Every row comes from one small tree of marks. The marks that hang from a mark follow it in brackets, in the order of their numbers. Every link used is in the known rows. Which tree was each row made from?
Known rows
Q_981{Q_514{Q_921{Q_263}}}: [ 0.059 -1.732 -4.484  3.356 -1.184  0.192  1.002 -0.706 -1.934  1.719
 -1.051  1.082 -0.673  3.518 -1.082 -0.806 -0.511 -2.176  1.584 -0.044
 -0.638 -0.096  1.510 -1.303  2.002  0.523 -0.803 -1.034]
Q_981{Q_514{Q_921{Q_263 Q_409{Q_567{Q_345}}}}}: [-1.099 -0.563 -3.050  0.249 -0.622  0.116 -0.690  0.466 -1.098  0.938
 -0.557 -0.313 -0.250  1.344  0.186  0.309  1.441 -0.572  0.426  0.174
  0.290  0.284  2.171 -1.553  0.518  1.097  0.493 -0.546]
Q_386{Q_921{Q_263 Q_409{Q_567} Q_514{Q_981}}}: [-0.473  1.197  1.680  3.432 -1.075 -1.492  2.849 -0.416 -1.276  0.474
  1.436 -0.417  2.692  0.354  0.568  0.892 -4.378  0.816 -0.625  1.120
  0.924 -0.474  1.422 -1.058 -0.429 -1.823 -2.272  1.748]
Q_386{Q_921}: [ 0.970 -2.024  1.014  2.586 -0.427  1.538  1.802  0.282 -2.528 -0.646
 -0.662  0.606  0.623  2.332 -0.605 -0.075 -2.218 -0.983  2.117  0.127
 -1.757 -1.110 -2.303  0.730  0.578 -1.492  0.063 -1.885]
Q_514{Q_921}: [ 0.634 -2.005 -1.668  1.337  1.352  1.028 -0.271 -0.318 -1.719 -0.225
 -1.893  0.032 -0.533  2.476 -1.106 -0.443  0.994 -1.826  1.203  0.934
 -1.540 -1.320 -0.114  0.439  0.430 -1.101  0.781 -2.234]
Q_409{Q_567{Q_345}}: [ 1.280  0.344  0.918 -3.651  0.882  3.453 -2.398  1.297  0.700 -1.665
 -1.040 -0.358 -1.974 -0.525  0.167  1.498  4.047 -0.844  1.479 -1.593
 -0.057  1.308 -2.404  1.072 -0.356  1.278  3.495 -3.297]
Q_981{Q_514}: [ 1.767 -2.486 -3.220  1.026 -1.304  1.318  0.173 -0.439 -0.417  1.537
 -0.963  1.406 -1.511  2.282 -1.482 -1.571  0.198 -1.504  3.114 -1.960
 -1.463  0.923 -1.012  0.631  1.663  1.356  1.255 -2.719]
Q_921{Q_263 Q_409{Q_567{Q_345}} Q_514{Q_981}}: [-0.219  3.322  0.422 -0.022 -1.072 -1.180 -0.064 -0.437  0.916  0.466
  1.495 -1.003  1.330 -0.910  1.539  0.650 -0.753  0.949 -1.382 -1.442
  1.826  0.829  0.960 -0.632 -0.072  0.929 -1.511  2.392]
Q_776{Q_921{Q_409{Q_567{Q_345{Q_105}}} Q_514}}: [ 0.656 -0.613  2.093 -2.652  0.328  1.493 -1.369  2.433  0.355 -0.387
 -0.719 -0.302 -0.731 -1.631 -0.007  0.317  0.962 -0.329  0.638 -0.626
 -0.536 -0.608 -1.510  1.139  0.655  0.537  0.564  0.455]
Q_514{Q_921{Q_409{Q_567}}}: [-0.683 -1.233 -0.407 -1.649  2.438  0.245 -0.949  0.474 -0.544 -0.762
 -0.815 -0.837  0.371  0.000 -0.307  0.734  1.843  0.138 -0.350  2.154
 -0.440 -0.849  1.823  0.086 -1.909 -1.393  2.328 -1.556]
Q_263{Q_921}: [-0.260 -2.690  0.631  2.391 -0.024  0.842 -0.046 -0.641 -1.192  0.060
 -1.513  2.423 -3.450  0.731 -1.547 -0.891  0.193 -0.875  0.385  1.408
 -1.706 -0.658 -2.492  0.074  0.985 -0.480 -0.574 -1.947]
Q_449{Q_921}: [ 1.227 -1.453 -0.875  1.087  0.090  2.555  2.233  0.679 -1.487 -1.820
  0.721  1.732 -0.547  2.275 -1.347 -0.409 -2.159 -1.636  2.634  1.064
 -1.299  0.868 -2.837  0.243  0.628 -1.250  0.989 -1.322]
Q_263{Q_921{Q_409{Q_567} Q_514{Q_981}}}: [-1.083 -0.802  1.829  2.150  0.157 -1.542 -0.129 -1.008  1.244  1.135
 -0.342  0.767 -1.553 -2.093 -1.018 -0.173 -0.459  1.327 -1.399  2.136
 -0.072 -0.090  0.610 -0.311 -0.816 -1.088 -1.048 -0.597]
Q_263{Q_921{Q_409{Q_567{Q_345}} Q_514{Q_981}}}: [-1.206 -0.287  2.084  1.540 -0.208 -0.893 -1.264 -0.455  1.238  0.755
 -0.672  0.112 -1.711 -2.386 -0.329  0.124  0.823  1.413 -1.381  1.288
  0.013 -0.097 -0.137 -0.386 -0.437 -0.184 -1.128 -0.709]
Q_105{Q_345{Q_567}}: [ 0.985 -1.506  1.322 -5.449  0.092  4.314 -1.466  0.269  2.177 -1.402
 -2.039  1.533 -2.592 -0.392 -0.422 -0.334  5.197 -2.433  1.725 -5.055
 -0.761 -0.614 -4.740  1.208  1.088  1.564  4.306 -3.647]
Q_567{Q_345}: [ 1.735 -0.421 -0.174 -1.623 -0.395  3.071 -2.215  0.871 -0.616 -1.063
 -1.289 -0.157 -1.503  1.288  0.503 -0.364  2.868 -1.205  2.042 -2.986
 -1.432  0.078 -4.295  1.499  1.558  1.998  1.378 -2.164]
Q_981{Q_514{Q_921{Q_263 Q_409}}}: [-0.802 -1.578 -4.052  1.995 -0.799 -0.856  0.772 -0.466 -1.859  1.605
 -0.377  0.592  0.209  2.605 -0.409 -0.999 -0.633 -0.831  0.647  0.399
 -0.504 -0.350  2.229 -1.313  0.958  0.417 -0.505  0.099]
Q_921{Q_263 Q_409{Q_567} Q_514{Q_981}}: [-0.013  2.599  0.017  0.718 -0.583 -2.112  1.313 -1.231  0.860  0.870
  1.946 -0.155  1.512 -0.643  0.655  0.246 -2.331  0.791 -1.355 -0.308
  1.735  0.857  2.006 -0.688 -0.576 -0.152 -1.427  2.541]
Q_449{Q_921{Q_263 Q_409{Q_567} Q_514{Q_981}}}: [-0.331  1.833 -0.186  1.974 -0.630 -0.469  3.298 -0.144 -0.259 -0.749
  2.724  0.783  1.607  0.272 -0.101  0.508 -4.384  0.175 -0.077  1.955
  1.278  1.483  0.938 -1.522 -0.480 -1.618 -1.350  2.293]
Q_263{Q_921{Q_409{Q_567} Q_514}}: [-1.179 -0.559  1.811  0.636  0.693 -1.098 -0.042 -0.848  0.353  0.535
 -0.422  0.751 -2.185 -2.519 -0.643  0.152 -0.386  0.671 -0.791  2.217
 -0.459  0.044  0.360 -0.313 -0.679 -0.726 -1.085 -0.758]
Q_409{Q_567{Q_345{Q_105}}}: [ 1.259 -0.454  1.403 -5.403  0.915  3.719 -2.970  2.406  1.904 -2.808
 -2.047 -0.973 -2.200 -0.960 -0.277  1.474  5.882 -0.832  1.315 -1.805
 -0.030  1.393 -3.076  1.951  0.222  2.095  3.962 -3.581]
Q_345{Q_105 Q_567}: [ 1.725 -2.815  1.243 -5.784  1.139  3.007 -1.791  2.818  2.146 -3.487
 -3.362  1.567 -1.696 -1.122 -0.457 -0.311  6.378 -1.960  1.654 -3.102
 -0.393 -0.819 -3.856  2.321  1.794  1.395  3.295 -1.874]

Which tree is each row?
[-0.230 -2.267 -1.213  2.257  0.878 -0.873 -0.675 -0.220 -0.104  0.642
 -0.828 -0.795  1.691  1.923 -0.735 -1.096  0.804  0.852 -0.968  1.628
 -0.719 -1.936  1.395  0.262 -1.001 -1.638  1.050 -0.608] | Q_514{Q_921{Q_409} Q_981}
[ 0.317  1.813 -1.024  2.493 -1.429 -2.540  1.839 -1.761 -0.289  1.487
  1.784  0.072  1.976  1.059  0.702 -1.350 -3.616  0.452 -0.986 -1.218
  0.657 -0.246  0.776 -0.312  0.828  0.144 -3.088  3.388] | Q_921{Q_263 Q_409 Q_514{Q_981}}
[-0.966 -1.099  1.101  2.011  0.002 -1.472  0.518 -1.225 -0.545  0.961
 -0.523  0.944 -1.824 -1.252 -0.645 -1.101 -1.442  0.399 -0.382  1.493
 -1.365 -0.753 -0.613  0.040  0.392 -0.496 -2.471  0.007] | Q_263{Q_921{Q_409 Q_514}}
[ 0.138  0.474  0.745  2.170 -0.755 -0.565  1.200  0.426 -0.877  1.414
  1.404  1.420  0.562  0.340 -0.007 -0.128 -3.330 -0.351 -0.774  0.515
  0.882 -0.821  0.723 -0.908  0.334 -1.110 -1.646  3.136] | Q_776{Q_921{Q_263 Q_409{Q_567} Q_514{Q_981}}}
[ 1.253  0.125 -0.255  1.123 -0.437 -1.646  0.400 -1.266  1.014  1.536
  0.564 -0.656  1.626 -0.145 -0.134 -1.698 -1.701  1.015  0.399 -1.406
 -0.626 -0.252  0.042  1.344 -0.063 -0.046 -0.745  0.630] | Q_921{Q_409 Q_514{Q_981}}
[ 1.627  1.643 -1.629  4.528 -1.907 -1.049  2.145 -2.157 -0.480  1.524
  0.593  0.982  0.477  2.474 -0.382 -1.129 -3.388 -1.651  0.529 -2.017
  0.383  0.221 -0.349 -0.205  2.455  0.269 -3.439  1.629] | Q_921{Q_263 Q_514{Q_981}}
[ 0.509 -0.171 -0.050  3.620 -1.418 -0.884  1.715 -0.084 -1.797  1.841
  1.253  1.643  0.810  1.747  0.027 -1.253 -4.403 -0.596 -0.446 -0.199
 -0.070 -1.618 -0.260 -0.643  1.415 -0.738 -2.947  3.882] | Q_776{Q_921{Q_263 Q_409 Q_514{Q_981}}}
[-1.280 -0.301 -0.992  1.903  0.715 -1.196  0.042 -0.322 -0.282  0.143
  0.237 -0.420  1.589  1.575 -0.111  0.462  0.262  0.603 -2.312  2.245
  1.159 -1.088  2.873 -1.389 -1.451 -1.720  0.487  0.937] | Q_514{Q_921{Q_263 Q_409{Q_567}} Q_981}
[-0.492 -1.739 -0.422  0.841  1.506 -0.455 -1.064  0.130  0.773  0.125
 -0.721 -0.937  1.400  0.603 -0.757  0.149  1.740  1.138 -1.280  2.231
  0.142 -1.105  2.405 -0.007 -2.086 -1.959  2.387 -1.360] | Q_514{Q_921{Q_409{Q_567}} Q_981}
[ 0.265 -1.608  0.439  5.262 -0.964 -0.753  0.505 -1.638  0.079  1.678
 -1.364  1.605 -2.299  0.282 -1.824 -1.258 -1.343 -0.624  0.172  0.921
 -1.220 -0.585 -1.199 -0.005  1.612 -0.707 -2.697 -1.235] | Q_263{Q_921{Q_514{Q_981}}}
[-0.960 -1.134 -3.392  0.896 -0.261 -0.547  0.477 -0.228 -1.133  1.243
 -0.255  0.388 -0.105  1.571 -0.474  0.030  0.198 -0.629  0.376  0.901
  0.222  0.286  2.967 -1.604  0.138  0.204  0.525 -0.478] | Q_981{Q_514{Q_921{Q_263 Q_409{Q_567}}}}
[-1.651  0.616 -0.677 -1.242  1.318  0.156 -0.873  0.546 -1.513 -1.144
 -0.196 -1.008  0.412  0.725  1.038  1.308  1.585 -0.269 -1.467  1.522
  0.654 -0.820  1.473 -1.274 -0.862 -0.309  0.386  0.670] | Q_514{Q_921{Q_263 Q_409{Q_567{Q_345}}}}
[-1.013 -0.944 -1.794  3.382  0.079 -1.597  0.529 -0.712 -1.076  0.546
  0.122 -0.079  1.901  2.875 -0.084 -0.811 -0.778  0.405 -1.991  1.636
  0.287 -1.892  1.885 -1.072 -0.322 -1.562 -0.849  1.611] | Q_514{Q_921{Q_263 Q_409} Q_981}
[-0.848  1.922  0.501 -3.574  0.215  0.757 -0.805  0.729 -0.544 -1.592
  1.446 -0.019 -0.122 -0.260  1.924  1.071  1.144  0.579 -1.200 -0.646
  1.177  0.677 -0.640 -0.535 -0.823  1.241  1.068  1.537] | Q_921{Q_263 Q_409{Q_567{Q_345}}}
[-0.764 -1.465  1.089  3.608 -0.599 -1.939  0.263 -1.393  0.389  1.529
 -0.469  0.982 -1.260 -0.892 -0.961 -1.438 -1.528  1.001 -1.008  1.530
 -0.969 -0.885 -0.270 -0.002  0.293 -0.845 -2.388  0.182] | Q_263{Q_921{Q_409 Q_514{Q_981}}}
[-0.173  2.988  0.033 -1.312  0.109 -1.504  1.481 -1.054 -0.259  0.115
  1.870 -0.057  0.654 -0.992  1.006  0.709 -2.318 -0.041 -0.641 -0.317
  1.283  1.045  1.651 -0.621 -0.409  0.236 -1.479  2.316] | Q_921{Q_263 Q_409{Q_567} Q_514}
[-0.664  1.224  0.082 -2.746  0.630 -0.076  0.581  0.010 -0.666 -1.187
  1.847  0.648  0.209  0.007  1.015  0.786 -0.447  0.422 -1.163  0.427
  1.092  0.704  0.347 -0.659 -1.368  0.090  1.038  1.586] | Q_921{Q_263 Q_409{Q_567}}
[-0.882  1.273  0.859 -4.899  0.250  0.988 -1.276  1.714  0.313 -2.450
  0.637 -0.546 -0.258 -0.742  1.597  1.187  2.613  0.614 -1.334 -0.860
  1.144  0.747 -1.184  0.075 -0.466  1.794  1.366  1.347] | Q_921{Q_263 Q_409{Q_567{Q_345{Q_105}}}}
[-0.035  1.321 -1.053  3.423 -1.345 -0.876  3.732 -0.469 -1.125 -0.196
  2.675  0.962  2.014  1.589 -0.051 -0.763 -5.413 -0.146  0.176  1.127
  0.378  0.626  0.035 -1.223  0.663 -1.397 -2.674  3.020] | Q_449{Q_921{Q_263 Q_409 Q_514{Q_981}}}
[-0.669 -1.190 -0.079  0.111  1.172  0.190 -2.174  0.785  0.856 -0.167
 -1.044 -1.584  1.142  0.345 -0.135  0.370  3.088  1.243 -1.304  1.345
  0.235 -1.066  1.532 -0.027 -1.734 -0.999  2.358 -1.475] | Q_514{Q_921{Q_409{Q_567{Q_345}}} Q_981}
[ 0.193  2.239 -0.978  0.575 -0.756 -1.973  2.042 -1.549 -1.323  0.715
  1.707  0.223  1.144  0.565  1.120 -0.799 -3.597 -0.343 -0.221 -1.243
  0.124  0.069  0.452 -0.228  0.955  0.538 -3.256  3.238] | Q_921{Q_263 Q_409 Q_514}
[-0.517 -2.232 -2.195 -1.973  0.016  0.989 -2.097  1.658  0.659  0.110
 -2.035 -1.382 -0.618  0.143 -0.705  0.064  4.129 -0.166  1.116 -0.084
 -0.543  0.216  1.165  0.157  0.374  1.539  2.302 -2.549] | Q_981{Q_514{Q_921{Q_409{Q_567{Q_345{Q_105}}}}}}
[ 0.199  1.394  0.766 -1.417  0.414  1.301  1.167  1.098  0.035 -1.608
  1.434 -0.485  0.558 -1.274  0.203  0.823 -1.656  0.113  1.509  0.836
 -0.104  1.639 -0.834 -0.111 -0.643 -0.563  0.412 -0.196] | Q_449{Q_921{Q_409{Q_567{Q_345}} Q_514}}
[-0.341  3.705  0.473 -2.027 -0.201 -0.708  0.045 -0.291 -0.107 -0.247
  1.471 -0.889  0.422 -1.340  1.880  1.098 -0.758  0.144 -0.630 -1.345
  1.325  1.036  0.608 -0.597  0.116  1.343 -1.643  2.225] | Q_921{Q_263 Q_409{Q_567{Q_345}} Q_514}
[ 0.741  0.925  1.552 -2.853  0.068 -0.116 -1.969  0.957  3.155 -0.357
 -0.463 -2.360  0.774 -2.484  0.309  0.295  2.613  1.471 -0.271 -1.688
  0.558  0.879 -0.154  1.731 -0.488  1.360  1.212 -0.652] | Q_921{Q_409{Q_567{Q_345{Q_105}}} Q_514{Q_981}}
[-1.306 -0.586  2.547 -1.442  0.439 -0.220 -1.616  0.676  1.353 -0.664
 -1.499 -0.377 -2.560 -3.238 -0.430  0.536  2.347  0.775 -0.943  1.100
 -0.395  0.108 -0.939  0.303  0.169  0.774 -0.780 -0.955] | Q_263{Q_921{Q_409{Q_567{Q_345{Q_105}}} Q_514}}
[ 0.809  1.295  0.752 -2.700  1.154 -0.598 -0.005 -0.497  1.135  0.148
  0.608 -0.878  0.350 -2.258  0.218  0.273 -0.401  0.562  0.640 -0.390
  0.012  1.030  0.925  1.068 -1.337  0.032  0.826 -0.559] | Q_921{Q_409{Q_567} Q_514}
[ 0.733  1.472  1.122 -1.465  0.087 -0.311 -1.535  0.015  2.226  0.597
  0.261 -1.869  0.959 -2.082  0.676  0.171  1.092  1.545 -0.056 -1.509
  0.495  0.829  0.319  1.016 -0.969  0.699  0.896 -0.451] | Q_921{Q_409{Q_567{Q_345}} Q_514{Q_981}}
[ 0.908  0.835  0.809 -0.737  0.440 -1.164 -0.121 -0.685  2.229  0.903
  0.665 -0.942  1.116 -1.770 -0.221 -0.149 -0.466  1.363 -0.047 -0.456
  0.453  0.771  1.325  1.015 -1.490 -0.359  0.904 -0.350] | Q_921{Q_409{Q_567} Q_514{Q_981}}
[ 0.590  1.348  1.570 -4.825  0.799  0.477 -1.814  1.265  2.131 -1.094
 -0.644 -2.218  0.001 -2.978  0.661  0.708  2.618  0.656  0.523 -1.796
  0.088  1.006 -0.603  1.837 -0.301  1.742  1.224 -0.845] | Q_921{Q_409{Q_567{Q_345{Q_105}}} Q_514}
[-1.159  0.658  2.090 -0.063 -0.473  0.739  1.127  1.277 -2.418 -1.523
  1.068 -0.265  1.448  0.487  1.600  1.545 -1.612  0.604 -0.421  0.886
  0.478 -0.587 -0.723 -0.952 -0.691 -0.782 -0.290  0.903] | Q_386{Q_921{Q_263 Q_409{Q_567{Q_345}}}}
[ 0.701  1.935  1.158 -3.462  0.744  0.210 -1.382  0.256  1.189 -0.276
  0.224 -1.704  0.113 -2.574  1.118  0.662  1.143  0.695  0.670 -1.527
  0.052  1.064 -0.081  1.075 -0.787  1.159  0.764 -0.533] | Q_921{Q_409{Q_567{Q_345}} Q_514}
